What can hang from each mark
j13: j121
j585: j121
j311: j483
j121: j337 j585 j669
j669: j121 j290
j483: j311
j301: j13 j582
j337: j92 j121
j92: j337
j582: j301 j311

Every row comes from one small tree of marks. The marks that hang from a mark follow it in brackets, in the order of their numbers. Every link used is in the known rows. Which tree was each row made from?
Known rows
j585[j121[j337[j92] j669[j290]]]: -0.75  +4.25  -0.11  -0.19  -1.16  +4.20  -2.02  +2.23  -2.74  +1.15  -0.94  -0.48  -2.76  +1.90  +0.39  +0.63  -0.49  -1.33  +1.76  -0.49  +3.19  +0.63
j92[j337[j121]]: +0.60  +0.03  +0.98  +0.90  -1.37  +3.10  -0.39  +0.66  +0.29  -1.04  -0.52  -0.31  +0.52  +1.94  +0.36  -0.86  -0.23  +3.12  +0.06  +0.25  +2.19  +0.93
j13[j121[j337 j585 j669[j290]]]: -0.19  +5.05  +1.80  +0.75  +0.37  +2.95  +0.88  +3.12  -0.57  +1.36  +0.46  +2.48  -1.24  +4.36  -1.48  +2.12  -0.15  -0.08  +1.53  +0.41  +3.02  +1.00
j337[j92]: +0.77  +0.70  +0.01  -0.43  +0.20  +1.45  -0.17  -0.14  +0.69  -1.48  -1.62  -0.37  -0.14  +0.61  +0.06  +1.54  +0.75  -0.11  -0.07  -0.60  +0.70  +0.37
j582[j301[j13] j311[j483]]: -0.80  +0.35  -1.72  +0.96  +0.88  -1.35  +1.91  +1.07  -0.25  +1.06  +1.16  +0.79  +5.98  -2.77  +3.49  +1.79  +1.84  -0.95  +1.47  +1.95  -0.94  -1.12
j582[j301[j13[j121[j337]]] j311[j483]]: -1.06  +2.39  -0.96  +1.89  +0.58  -0.73  +2.16  +2.25  -0.76  +1.49  +2.06  +1.17  +5.92  -2.09  +4.16  +2.25  +2.88  -0.77  +1.80  +2.49  +0.08  -0.27
j582[j301]: -0.08  +0.35  +0.85  +1.05  -0.42  +0.27  +0.85  +0.04  +0.06  +0.58  +0.24  +0.08  +1.52  -1.31  +0.88  -0.17  -0.50  -0.90  -0.09  +1.06  -0.69  +0.22
j582[j301 j311[j483]]: -1.17  +0.10  -0.85  +1.39  +0.48  -1.01  +1.13  +0.76  -0.79  +0.28  +0.55  +0.85  +4.25  -1.62  +2.84  +1.23  +0.07  -0.90  +2.58  +1.41  -1.81  -1.39
j92[j337[j121[j585 j669[j290]]]]: +0.88  +1.41  +1.57  +0.30  -0.62  +4.75  -0.09  +1.56  +0.44  -0.57  -1.27  +1.11  -0.40  +4.53  -1.64  +0.30  -1.68  +2.97  +0.91  -0.25  +3.29  +0.65
j92[j337]: +0.06  -0.41  +0.59  +0.36  -2.76  +2.14  -1.59  -0.03  +0.51  -0.23  +0.53  -0.89  +1.09  +0.54  -0.28  -0.32  -0.75  +1.24  -0.23  -0.27  +1.31  -0.45
j483[j311]: +1.60  -1.81  -1.21  -1.28  -0.29  -1.86  -0.92  -1.19  -2.12  +0.00  +0.08  -0.75  -1.16  -0.57  -0.09  -1.41  +0.23  -0.16  +0.21  +0.12  -1.14  -1.50
j669[j121[j337] j290]: +0.40  +3.05  +0.35  +0.91  +0.70  +4.26  +0.17  +1.62  -1.02  +1.40  -2.07  +2.54  -2.28  +2.62  -0.91  -0.29  -1.07  +1.43  +0.09  +0.75  +2.78  -0.35
j13[j121[j337[j92] j669]]: +0.30  +4.96  +1.12  +1.68  -0.10  +2.93  -0.66  +3.35  -0.70  +0.37  +0.48  +0.86  -0.99  +2.24  +0.64  +2.46  +1.54  -0.51  +1.57  +0.79  +3.02  +1.53
j121[j669]: +0.40  +1.69  +0.08  +0.50  +0.27  +1.32  -1.17  +1.89  -0.67  +0.62  +0.20  +0.47  -0.90  +0.86  -0.43  +1.01  -0.59  -0.80  +1.32  +0.28  +1.11  -0.04
j13[j121[j337[j92] j669[j290]]]: +0.20  +5.12  +1.41  +1.85  +0.02  +3.88  -0.34  +3.72  -1.28  +0.97  +0.10  +1.34  -1.98  +3.18  -0.25  +1.78  +1.24  -0.69  +1.64  +1.04  +3.71  +1.00
j301[j13 j582]: -0.26  +1.24  -2.46  -0.64  +0.20  -0.80  +1.92  +0.73  +0.80  +1.24  +0.79  -0.52  +2.46  -1.27  +1.53  -0.23  +3.51  +0.52  -3.66  -0.32  -0.29  +0.13
j337[j92 j121[j585 j669[j290]]]: +1.79  +3.09  +1.21  -0.46  +2.77  +4.77  +1.70  +1.91  +0.59  -1.83  -3.77  +2.06  -1.94  +5.53  -1.55  +2.36  -0.44  +2.04  +1.22  -0.48  +3.36  +1.76
j13[j121[j337[j92] j585 j669]]: +0.48  +5.28  +1.47  +0.30  +0.43  +2.89  +0.43  +2.64  +0.37  -0.26  -0.15  +1.77  -0.36  +3.76  -0.53  +3.82  +0.70  +0.06  +1.43  -0.25  +2.89  +1.78
j301[j13[j121[j669]]]: +0.41  +2.99  -0.38  +0.72  +1.29  +0.11  +1.14  +2.76  +0.07  +2.24  +2.67  +0.81  +1.07  +0.12  +0.89  +2.14  +2.60  -0.77  -0.75  +1.49  +2.43  +1.13
j669[j121[j337[j92]]]: +1.05  +3.14  -0.11  +0.31  +0.63  +3.64  -0.38  +0.99  +0.24  -0.48  -2.38  +1.63  -0.64  +1.55  +0.54  +1.72  +0.00  +1.56  -0.10  +0.01  +2.17  +0.82
j121[j337[j92] j585 j669]: +0.89  +3.95  +0.73  -0.87  -0.62  +4.34  -0.87  +1.53  +0.86  -1.67  -3.14  +1.22  +0.36  +3.11  -0.89  +3.42  -0.34  +0.42  +2.10  -1.37  +2.45  +1.30
j582[j311[j483]]: -1.04  -0.23  -1.62  +0.30  +0.95  -1.34  +0.34  +0.70  -0.89  -0.30  +0.29  +0.78  +2.67  -0.27  +1.95  +1.42  +0.62  -0.03  +2.65  +0.32  -1.10  -1.67
j582[j301 j311]: -0.99  +0.82  -1.09  +1.12  -1.11  +0.06  +0.78  +0.18  -0.45  +1.38  +0.21  +1.08  +2.92  -1.19  +1.67  +1.21  +0.55  -0.17  +1.35  +1.49  -1.42  -0.01
j92[j337[j121[j585 j669]]]: +0.98  +1.32  +1.23  +0.14  -0.76  +3.95  -0.30  +1.23  +0.84  -1.08  -0.91  +0.68  +0.50  +3.71  -0.88  +0.80  -1.35  +3.08  +0.78  -0.45  +2.80  +1.20

Which tree is each row?
+0.82  +0.18  +1.27  -0.23  -0.85  +3.16  +0.50  -0.02  +1.22  -1.55  -1.02  +0.35  +1.13  +3.19  -0.66  +0.15  -0.96  +3.62  -0.06  -0.65  +2.05  +1.15
j92[j337[j121[j585]]]
-0.89  +1.81  -0.89  +0.76  +1.75  -1.74  +3.38  +1.52  +0.28  +1.32  +2.21  +1.81  +6.04  -0.91  +2.88  +3.40  +1.92  -0.77  +1.25  +1.72  -0.46  -0.39
j582[j301[j13[j121[j585]]] j311[j483]]
-0.95  +2.25  -1.42  +1.42  -0.17  -0.59  +2.21  +1.41  -0.08  +2.79  +2.28  +1.47  +4.27  -1.51  +2.57  +2.36  +2.92  -0.39  +0.12  +2.51  -0.08  +0.92
j582[j301[j13[j121]] j311]
+0.16  +3.71  +1.08  -0.31  -0.58  +4.43  -0.30  +2.07  -0.38  +0.28  -2.30  +2.14  -0.88  +3.83  -2.05  +1.32  -1.31  +0.33  +2.21  -0.56  +2.70  +0.30
j121[j337 j585 j669[j290]]
+0.72  +4.29  +1.04  -0.62  -0.43  +5.62  -0.47  +2.03  +0.11  -0.88  -3.63  +1.84  -0.98  +4.33  -2.09  +2.57  -0.77  +0.25  +2.23  -1.07  +3.33  +0.53
j121[j337[j92] j585 j669[j290]]
-0.94  +2.70  -0.45  -0.81  -1.44  +2.10  -1.39  +0.25  -1.73  +0.05  -0.76  -1.32  -0.98  +0.20  +1.63  +0.52  +0.37  -0.51  +0.56  -0.98  +1.59  +1.24
j585[j121[j337[j92]]]
-0.39  +2.87  -1.66  +0.12  +0.89  -1.25  +2.79  +1.82  +0.55  +2.19  +2.59  +0.12  +1.92  -0.28  +1.76  +0.53  +4.32  +0.26  -3.83  +0.21  +0.45  +0.73
j301[j13[j121] j582]
+0.32  +3.42  +0.74  -0.57  -0.77  +3.12  -0.69  +1.64  +0.29  -0.48  -1.75  +1.54  +0.54  +2.64  -0.97  +2.23  -0.91  +0.49  +2.16  -0.90  +1.87  +1.04
j121[j337 j585 j669]
+0.36  +5.50  +1.78  +0.51  +0.53  +3.90  +0.79  +3.05  -0.21  +0.37  -0.63  +2.25  -1.35  +4.77  -1.46  +3.14  +0.31  -0.08  +1.53  -0.02  +3.54  +1.20
j13[j121[j337[j92] j585 j669[j290]]]
-1.51  +0.88  -2.56  +0.02  +0.48  -1.54  +1.20  +0.80  -0.62  +0.07  +0.37  +0.27  +2.39  -0.09  +2.25  +0.21  +1.79  +0.48  -0.19  -0.68  -2.10  -1.73
j301[j582[j311[j483]]]
-0.90  +1.63  -1.14  +1.62  +1.46  -1.71  +2.60  +2.04  -0.42  +1.71  +2.62  +1.22  +5.65  -1.99  +3.78  +2.51  +2.51  -1.08  +1.25  +2.44  -0.38  -0.57
j582[j301[j13[j121]] j311[j483]]
-0.58  +3.97  -0.35  -0.38  -1.39  +3.25  -2.35  +1.79  -2.27  +0.58  -0.58  -0.92  -1.75  +0.92  +1.37  +1.27  -0.12  -1.17  +1.67  -0.75  +2.48  +1.22
j585[j121[j337[j92] j669]]
-0.97  +2.63  -0.23  -0.38  +0.05  +1.80  -1.20  +1.80  -2.86  +2.39  +0.95  -0.10  -3.14  +1.67  -0.42  +0.04  -1.59  -1.81  +0.94  -0.26  +1.91  -0.13
j585[j121[j669[j290]]]
-1.14  +5.22  -3.11  +1.03  -0.50  +0.52  +1.42  +3.49  -0.58  +2.92  +1.96  +1.20  +2.89  +0.18  +2.72  +1.93  +5.23  +0.76  -1.22  +0.89  +1.24  +0.96
j301[j13[j121[j337 j669]] j582[j311]]
+1.19  +3.48  +0.24  -1.00  +1.13  +3.65  +0.75  +0.32  +1.39  -1.07  -3.01  +2.51  -0.04  +3.14  -0.61  +3.12  -0.84  +2.07  -0.22  -1.05  +2.07  +1.05
j669[j121[j337[j92] j585]]
+0.77  +2.22  +0.61  -0.94  +2.48  +2.80  +1.95  +0.48  +0.56  +1.11  -1.76  +3.57  -1.99  +4.42  -2.85  +1.49  -2.50  +1.37  -0.85  -0.43  +1.88  -0.63
j669[j121[j585] j290]
-0.80  +2.49  -1.16  +0.50  +0.16  -0.55  +2.95  +0.90  +0.62  +2.40  +1.87  +2.09  +4.65  -0.60  +1.72  +3.28  +2.45  -0.06  -0.01  +1.81  -0.01  +1.07
j582[j301[j13[j121[j585]]] j311]
-1.30  +4.36  -2.83  -0.49  -0.26  -0.30  +3.03  +1.73  +0.71  +2.08  +1.35  +1.52  +3.99  +0.95  +1.94  +2.45  +4.97  +1.70  -2.14  -0.13  +0.39  +1.13
j301[j13[j121[j337 j585]] j582[j311]]
+0.14  +3.64  +1.32  -0.03  +1.57  +0.52  +1.29  +2.29  +0.39  +1.00  +1.78  +2.12  -0.69  +3.56  -1.36  +3.26  -0.39  -0.43  +0.68  +0.06  +1.58  +1.04
j13[j121[j585 j669]]
+0.15  +3.45  +0.65  +1.89  -0.28  +1.24  +1.28  +2.56  -0.19  +2.16  +1.81  +0.67  +2.72  -1.31  +2.08  +1.33  +1.96  -1.13  -0.15  +2.27  +1.61  +1.46
j582[j301[j13[j121[j337 j669]]]]
+0.01  +3.39  +0.63  +1.47  -1.19  +4.43  -1.72  +2.94  -1.84  +1.02  -1.48  +0.95  -1.64  +1.81  -0.54  -0.39  -0.31  -0.37  +2.37  +0.67  +2.88  -0.11
j121[j337 j669[j290]]
+1.00  +3.83  +0.74  -0.72  +1.39  +5.23  +1.16  +0.86  +0.56  -0.08  -3.75  +3.26  -1.72  +4.66  -2.11  +2.01  -1.40  +1.75  -0.12  -0.69  +3.09  +0.16
j669[j121[j337[j92] j585] j290]
-1.15  +3.52  -0.37  -0.10  -1.41  +2.25  -2.18  +1.89  -2.65  +1.47  +0.41  -0.65  -1.62  +0.54  +1.26  +0.39  -0.64  -1.01  +1.64  -0.31  +2.03  +1.02
j585[j121[j337 j669]]
+1.19  +2.16  +0.89  -0.29  +2.46  +2.25  +1.65  +1.57  +0.40  -1.06  -1.67  +2.05  -0.68  +3.98  -0.65  +1.51  -0.87  +2.33  +1.25  -0.05  +1.97  +1.95
j337[j121[j585 j669]]
-1.29  +3.24  -3.26  +0.22  +0.37  -1.44  +2.74  +1.93  +0.21  +2.84  +2.60  +0.93  +3.10  -0.24  +2.42  +1.65  +5.16  +0.88  -2.67  +0.55  -0.06  +0.42
j301[j13[j121] j582[j311]]
+1.75  +2.56  +0.48  +0.70  +2.12  +3.77  +0.38  +2.16  +0.00  -1.92  -2.67  +0.76  -1.55  +3.04  +0.59  +1.65  +0.76  +1.60  +1.24  +0.41  +2.81  +2.06
j337[j92 j121[j669]]
-1.22  +3.76  -0.12  +0.11  -1.29  +3.23  -1.92  +2.28  -3.21  +2.01  +0.02  -0.28  -2.63  +1.46  +0.36  -0.37  -0.97  -1.21  +1.80  -0.14  +2.68  +0.42
j585[j121[j337 j669[j290]]]
+0.88  +3.51  +0.39  +0.68  +0.81  +5.29  +0.02  +1.60  -0.53  +0.44  -3.08  +2.34  -2.35  +3.08  -0.83  +0.66  -0.63  +1.28  +0.04  +0.36  +3.27  -0.13
j669[j121[j337[j92]] j290]
+0.48  +2.31  +0.65  -1.38  -0.81  +2.95  +0.34  -0.40  +1.48  -2.31  -3.26  +0.69  +1.27  +2.21  -0.46  +2.44  +0.34  +1.29  +0.83  -1.68  +1.30  +1.26
j121[j337[j92] j585]
